Each row comes from the steps of one path. Every step used is in the known rows, and no mark comes twice. Write the path behind each row, first mark first.
Known rows:
U, N: [ 0.13  0.57 -0.69  0.38 -0.14  0.27  0.10 -1.82  1.37 -0.11 -0.30  1.09
 -0.01 -0.89  1.51 -1.12 -1.12  0.20 -1.55  0.74  1.19 -1.44 -2.12  0.83]
N, U, T, G: [-0.24 -1.55  1.33 -0.47  2.54 -1.33  0.44  0.11 -1.06 -0.24 -0.26 -0.84
 -1.42 -0.25  1.15 -4.06 -0.20  0.40  2.30  1.34  3.94 -2.14  0.70  0.22]
K, N, U, T: [-0.64 -1.79  1.30  0.98  1.32 -0.75 -0.32 -0.36 -0.32  1.08 -2.47 -0.73
 -4.43 -0.98  0.98 -2.88 -1.54  0.35  1.99  1.16  1.99 -1.99  0.72  0.44]
N, U, T, Q, C: [ 0.98 -1.38  1.08  0.66  0.27 -1.04  0.49 -0.11  0.28 -1.27 -0.47 -2.39
 -5.23 -1.36 -0.58  5.06  2.00  0.26  1.82  0.72  3.41  0.54  0.76  0.80]
Q, T, K, N: [ 0.04  0.69  0.29  1.20 -0.40 -0.52  0.18  2.60  3.17  0.42 -3.34 -0.97
 -1.87  0.74  1.33 -3.32 -0.46 -0.15  0.29 -0.20 -1.91 -0.15 -2.81 -0.78]
K, C: [ 0.71  1.56 -1.99 -1.06  0.71 -0.33 -0.49  0.03  0.38  0.13 -1.06 -1.96
 -0.96 -2.53  0.79  3.70  1.03  0.64  1.11  1.04  2.79 -1.08 -0.40  0.54]
C, K, N: [ 0.92  0.33 -0.91  0.81 -0.12  0.63 -0.72  1.81  1.32  1.25 -2.68  0.61
 -0.39  0.00  1.61 -4.09  0.27 -0.23  0.83  1.08 -1.83  0.39 -2.68 -2.14]
K, N, U: [-0.14 -1.15  1.60  1.08  0.60 -0.89 -0.72  1.12 -0.01  1.34 -1.82 -1.34
 -2.50 -1.25  1.91 -5.89 -1.81  0.22  0.96  1.12 -1.50  0.07 -3.17  0.20]
Q, C, K, T, U, N: [-0.03  0.44  1.57  1.36 -0.09 -0.67  1.09 -3.95  0.74 -0.04 -1.16 -0.30
  0.47 -1.55  2.03 -1.62 -2.02 -1.14 -1.34  1.08  0.84 -1.68 -0.95 -0.27]
C, K, N, U, T: [-0.31 -1.93  1.26  1.03  1.13 -0.72 -0.42  0.39 -0.15  1.06 -2.91  0.24
 -4.23 -0.56  1.06 -3.64 -1.21  0.03  2.32  1.32  1.42 -2.11  0.99 -0.67]
C, Q: [ 0.69  0.01 -0.15 -0.47  0.51  0.79  0.81 -0.03  0.76  0.69 -2.86 -0.70
 -2.07 -0.78  0.51 -1.14  2.08  0.09  0.55  0.92 -0.53  0.16  0.67 -0.12]
G, T, Q, C, K, N: [ 1.41 -0.07 -1.27  1.60 -0.65  0.75 -0.70  1.92  1.10 -0.16 -1.31 -0.30
 -0.94  0.31  0.93  0.66  0.50 -0.48  1.00  0.76 -1.37  0.86 -2.78 -2.29]
C, K: [ 1.58  0.00 -0.60 -0.68  0.22 -0.52  0.47  2.33  0.46  0.41 -2.42  1.19
 -0.85 -0.48  1.51 -2.84  1.59 -0.05  1.53  1.03 -0.38 -0.03  0.42 -1.91]
Q, T: [ 1.32  0.01 -0.17 -1.27  0.50 -1.31  0.74  5.44  0.99 -0.07 -2.70 -1.68
 -1.58  0.43  1.50 -1.57  1.08  0.41  0.93  0.46  2.46  0.26  0.15 -0.54]
G, T, Q: [ 0.94 -0.67 -1.84  0.14  0.02 -0.66 -0.37  0.85  1.08 -1.13  1.04 -0.86
 -0.96 -0.01 -0.20  2.24  0.82  0.96  1.93  0.30  1.49 -0.75  0.21  0.68]
Q, C, K, T, G: [ 1.12  0.05  0.34 -1.10  1.62 -1.03  1.05  0.73 -0.19 -0.64 -0.20 -1.24
  1.29  0.04  2.29 -2.44  1.40 -1.06  2.16  1.66  1.82  0.41  1.01 -1.11]
G, T, Q, C: [ 1.57 -0.39 -0.82  0.40 -0.27 -0.28  0.57  0.79  0.43 -1.75  0.41 -2.20
 -2.35 -0.76  0.11  6.02  1.50  0.23  1.19  0.24  1.52  1.36 -0.46 -0.09]
G, T: [ 0.82 -0.38 -1.62 -0.55  0.84 -0.35  0.66  1.37 -0.65 -0.20 -0.72 -0.15
 -0.22 -0.31  2.02 -0.18 -1.45  0.58  1.36  0.36  0.26 -1.25  0.85 -0.68]
Q, C, K, N, U, T: [ 0.09 -1.86  1.58  1.25  0.93 -0.57 -0.06  0.44 -0.53  0.59 -2.96 -0.53
 -4.89 -0.82  1.18 -1.30 -0.87 -0.37  2.13  1.20  1.47 -1.11  0.78 -0.98]
U, T, Q: [ 0.44 -0.96 -0.95  0.04  0.39 -0.89 -0.18 -0.74  1.53 -0.72 -0.12 -0.70
 -3.53 -0.35 -1.33  2.84  2.55  0.99  2.42  0.71  4.64 -1.37  2.17  1.43]
N, U: [ 0.22 -1.37  1.72 -0.08  0.91 -1.75  0.24  1.33 -0.55  0.69 -1.54 -1.06
 -2.87 -1.71  1.71 -4.59 -0.79  0.43  1.48  1.02 -0.48 -0.17 -0.75  0.62]
G, T, K: [-0.05  0.08 -0.30  0.37  0.13 -1.19  1.50  0.18  1.64 -0.75 -1.73  0.40
 -1.46 -0.24  1.74 -0.85 -1.36  0.14  1.47 -0.63 -2.36 -1.63  0.96 -0.33]

Which path is each row?
[ 0.65 -1.28  1.00  1.47  0.03 -0.54 -0.08 -0.22  0.68 -0.88 -0.72 -2.45
 -5.10 -1.03 -0.51  4.39  1.48  0.06  1.52  0.75  2.44  0.64 -0.73  0.47]
K, N, U, T, Q, C
[ 0.40  1.79 -0.77 -0.58  0.09 -1.55  0.27  2.29  2.18 -0.57 -2.49 -1.99
 -2.05 -1.37  0.85  3.21  0.73  0.31  1.17  0.01  1.58 -1.34 -0.13  0.37]
Q, T, K, C
[ 1.07 -0.26 -0.60  1.56 -0.46  0.67 -0.60  0.93  1.54  0.01 -2.04 -0.35
 -2.69  0.06  0.15  1.29  1.59 -0.43  1.31  0.99  0.64  0.34 -1.47 -1.87]
U, T, Q, C, K, N
[ 0.05  1.55 -1.80 -0.13  0.29 -0.93  0.20 -0.35  1.11 -0.70 -1.23 -1.12
 -1.24 -1.83  1.05  4.02 -0.90  0.39  1.41 -0.04  0.21 -2.30  0.40  0.32]
G, T, K, C
[ 0.22 -1.91  0.37  1.36  0.15 -1.05 -1.16  0.32  1.34 -0.07 -0.66 -0.19
 -4.05 -0.22 -0.83 -0.78  1.23  0.51  2.79  1.10  2.26 -1.39  0.42  0.30]
C, K, N, U, T, Q
[ 0.10 -0.29  0.71  0.39  0.96 -1.02  1.28 -0.86 -1.05  0.28 -1.54 -1.63
  0.42 -1.34  1.86 -2.96 -2.88  0.29  0.53  0.21  0.30 -2.43 -0.19 -0.97]
G, T, U
[-0.73  0.45  1.13  1.13  0.30 -0.87  0.75 -4.75  0.97  0.40 -0.65 -0.47
  0.92 -1.57  1.95 -3.25 -2.78 -0.51 -1.40  1.02  1.29 -2.74 -1.02  1.06]
K, T, U, N
[-0.69 -0.88  2.36  1.80  0.18 -1.40 -0.14  0.30  1.28  0.91 -2.31 -0.84
 -3.24 -1.10  1.68 -6.05 -1.99  0.00  1.04  0.40 -3.35 -0.32 -3.00  0.30]
T, K, N, U
[-0.73 -1.22  1.75  1.83  0.29 -1.25 -0.13  0.71  0.82  0.70 -1.94 -0.63
 -2.60 -0.73  2.09 -5.54 -3.28  0.03  1.29  0.25 -3.62 -0.92 -2.49 -0.10]
G, T, K, N, U
[ 0.12 -1.94  0.47  0.50  0.56 -1.68 -0.47 -0.38  0.89 -0.54 -0.04 -0.92
 -4.59 -0.84 -1.06  0.77  1.43  1.00  2.73  0.91  3.70 -1.39  1.69  1.63]
N, U, T, Q
[ 0.03  2.00 -0.92 -0.33  0.21 -1.02  0.20 -0.69  1.94 -0.34 -1.68 -1.41
 -1.98 -2.35  0.70  3.59  0.69  0.41  1.04  0.18  0.49 -1.54 -0.31  0.70]
T, K, C
[ 0.26  0.47  1.02  0.05 -0.20 -1.18  1.73  2.82  3.07 -0.38 -4.12 -0.77
 -3.09  0.47  0.85 -1.55  1.35 -0.23  0.72 -0.42 -1.63 -0.29  0.84 -0.32]
C, Q, T, K
[ 2.09  0.09 -0.06 -0.34 -0.03 -0.28  1.13  2.33  0.14 -0.32 -2.54  0.01
 -1.83 -0.88  1.44  0.86  2.11 -0.63  1.19  0.88 -0.37  1.40 -0.05 -2.41]
Q, C, K
[ 0.32  0.11  0.07 -1.28  2.07 -1.13  0.75 -0.47  0.00 -0.20  0.42 -1.57
  1.70 -0.13  2.06 -3.93  0.73 -0.29  1.91  1.54  2.70 -0.66  0.79  0.60]
K, T, G
[-0.30 -1.99  1.46 -0.09  1.59 -1.47  0.45 -0.27 -0.89  0.49 -2.18 -0.57
 -4.81 -1.32  0.93 -1.79 -0.84  0.55  2.44  1.08  3.09 -2.23  2.74  0.65]
N, U, T
[ 1.56 -1.45  0.81  0.52 -0.01 -1.16  0.41  1.61  0.31 -0.86 -1.52 -0.34
 -4.12 -0.79  0.03  1.91  2.32 -0.33  2.42  1.05  1.38  0.40  1.02 -1.34]
N, U, T, Q, C, K
[-0.41  0.57  1.05  1.40  0.04 -0.35  0.57 -3.51  0.96  0.24 -0.76  0.00
  0.54 -1.51  1.42 -3.04 -2.54  0.06 -2.12  0.58  1.17 -2.61 -2.76  0.50]
T, U, N
[ 2.26 -0.11 -0.29  0.11 -0.56 -0.45  0.50  2.17  1.03 -0.96 -1.19 -0.29
 -2.19 -0.50  0.17  2.36  3.40 -0.33  1.68  0.85  0.25  1.64 -0.28 -1.75]
T, Q, C, K
[-0.74  0.19  0.23  1.67  0.14  0.05  0.19 -1.29  2.55  0.55 -3.14 -0.01
 -3.10 -0.03  0.68 -1.77 -0.62  0.04  0.98  0.08 -0.79 -1.66 -0.80 -0.20]
U, T, K, N
[-0.41  0.44 -0.64  1.70 -0.15  0.08  0.07  0.11  2.20  0.37 -2.17  0.14
 -1.01  0.18  1.65 -2.54 -2.08 -0.13  0.67 -0.26 -3.34 -1.04 -2.28 -0.87]
G, T, K, N
[-0.74  0.47  0.24  0.11  0.77 -1.62  0.08 -1.41  1.01 -0.22 -2.01 -1.35
 -4.13 -2.41  0.41  3.10 -0.34  0.41  2.08  0.41  1.95 -2.99  1.50  1.12]
N, U, T, K, C
[ 0.70 -1.69  1.00  1.89 -0.11 -0.76 -0.88  1.93  0.00  0.14 -1.05 -0.88
 -2.57 -0.54  1.45 -2.39 -1.27 -0.27  1.73  0.97 -2.13  0.62 -2.83 -1.27]
G, T, Q, C, K, N, U
[-0.52  0.18  0.29  1.40  0.17 -0.25  0.58 -3.17  0.34  0.01 -0.28  0.28
  1.11 -1.15  1.86 -2.47 -4.06  0.02 -1.82  0.34  0.63 -3.33 -2.23  0.01]
G, T, U, N
[ 1.45  0.20 -0.63  1.41 -0.76  0.61 -0.69  1.57  1.74  0.09 -1.74 -0.53
 -1.52 -0.05  0.53  0.26  1.69 -0.46  0.73  0.92 -1.19  1.54 -3.25 -1.92]
T, Q, C, K, N
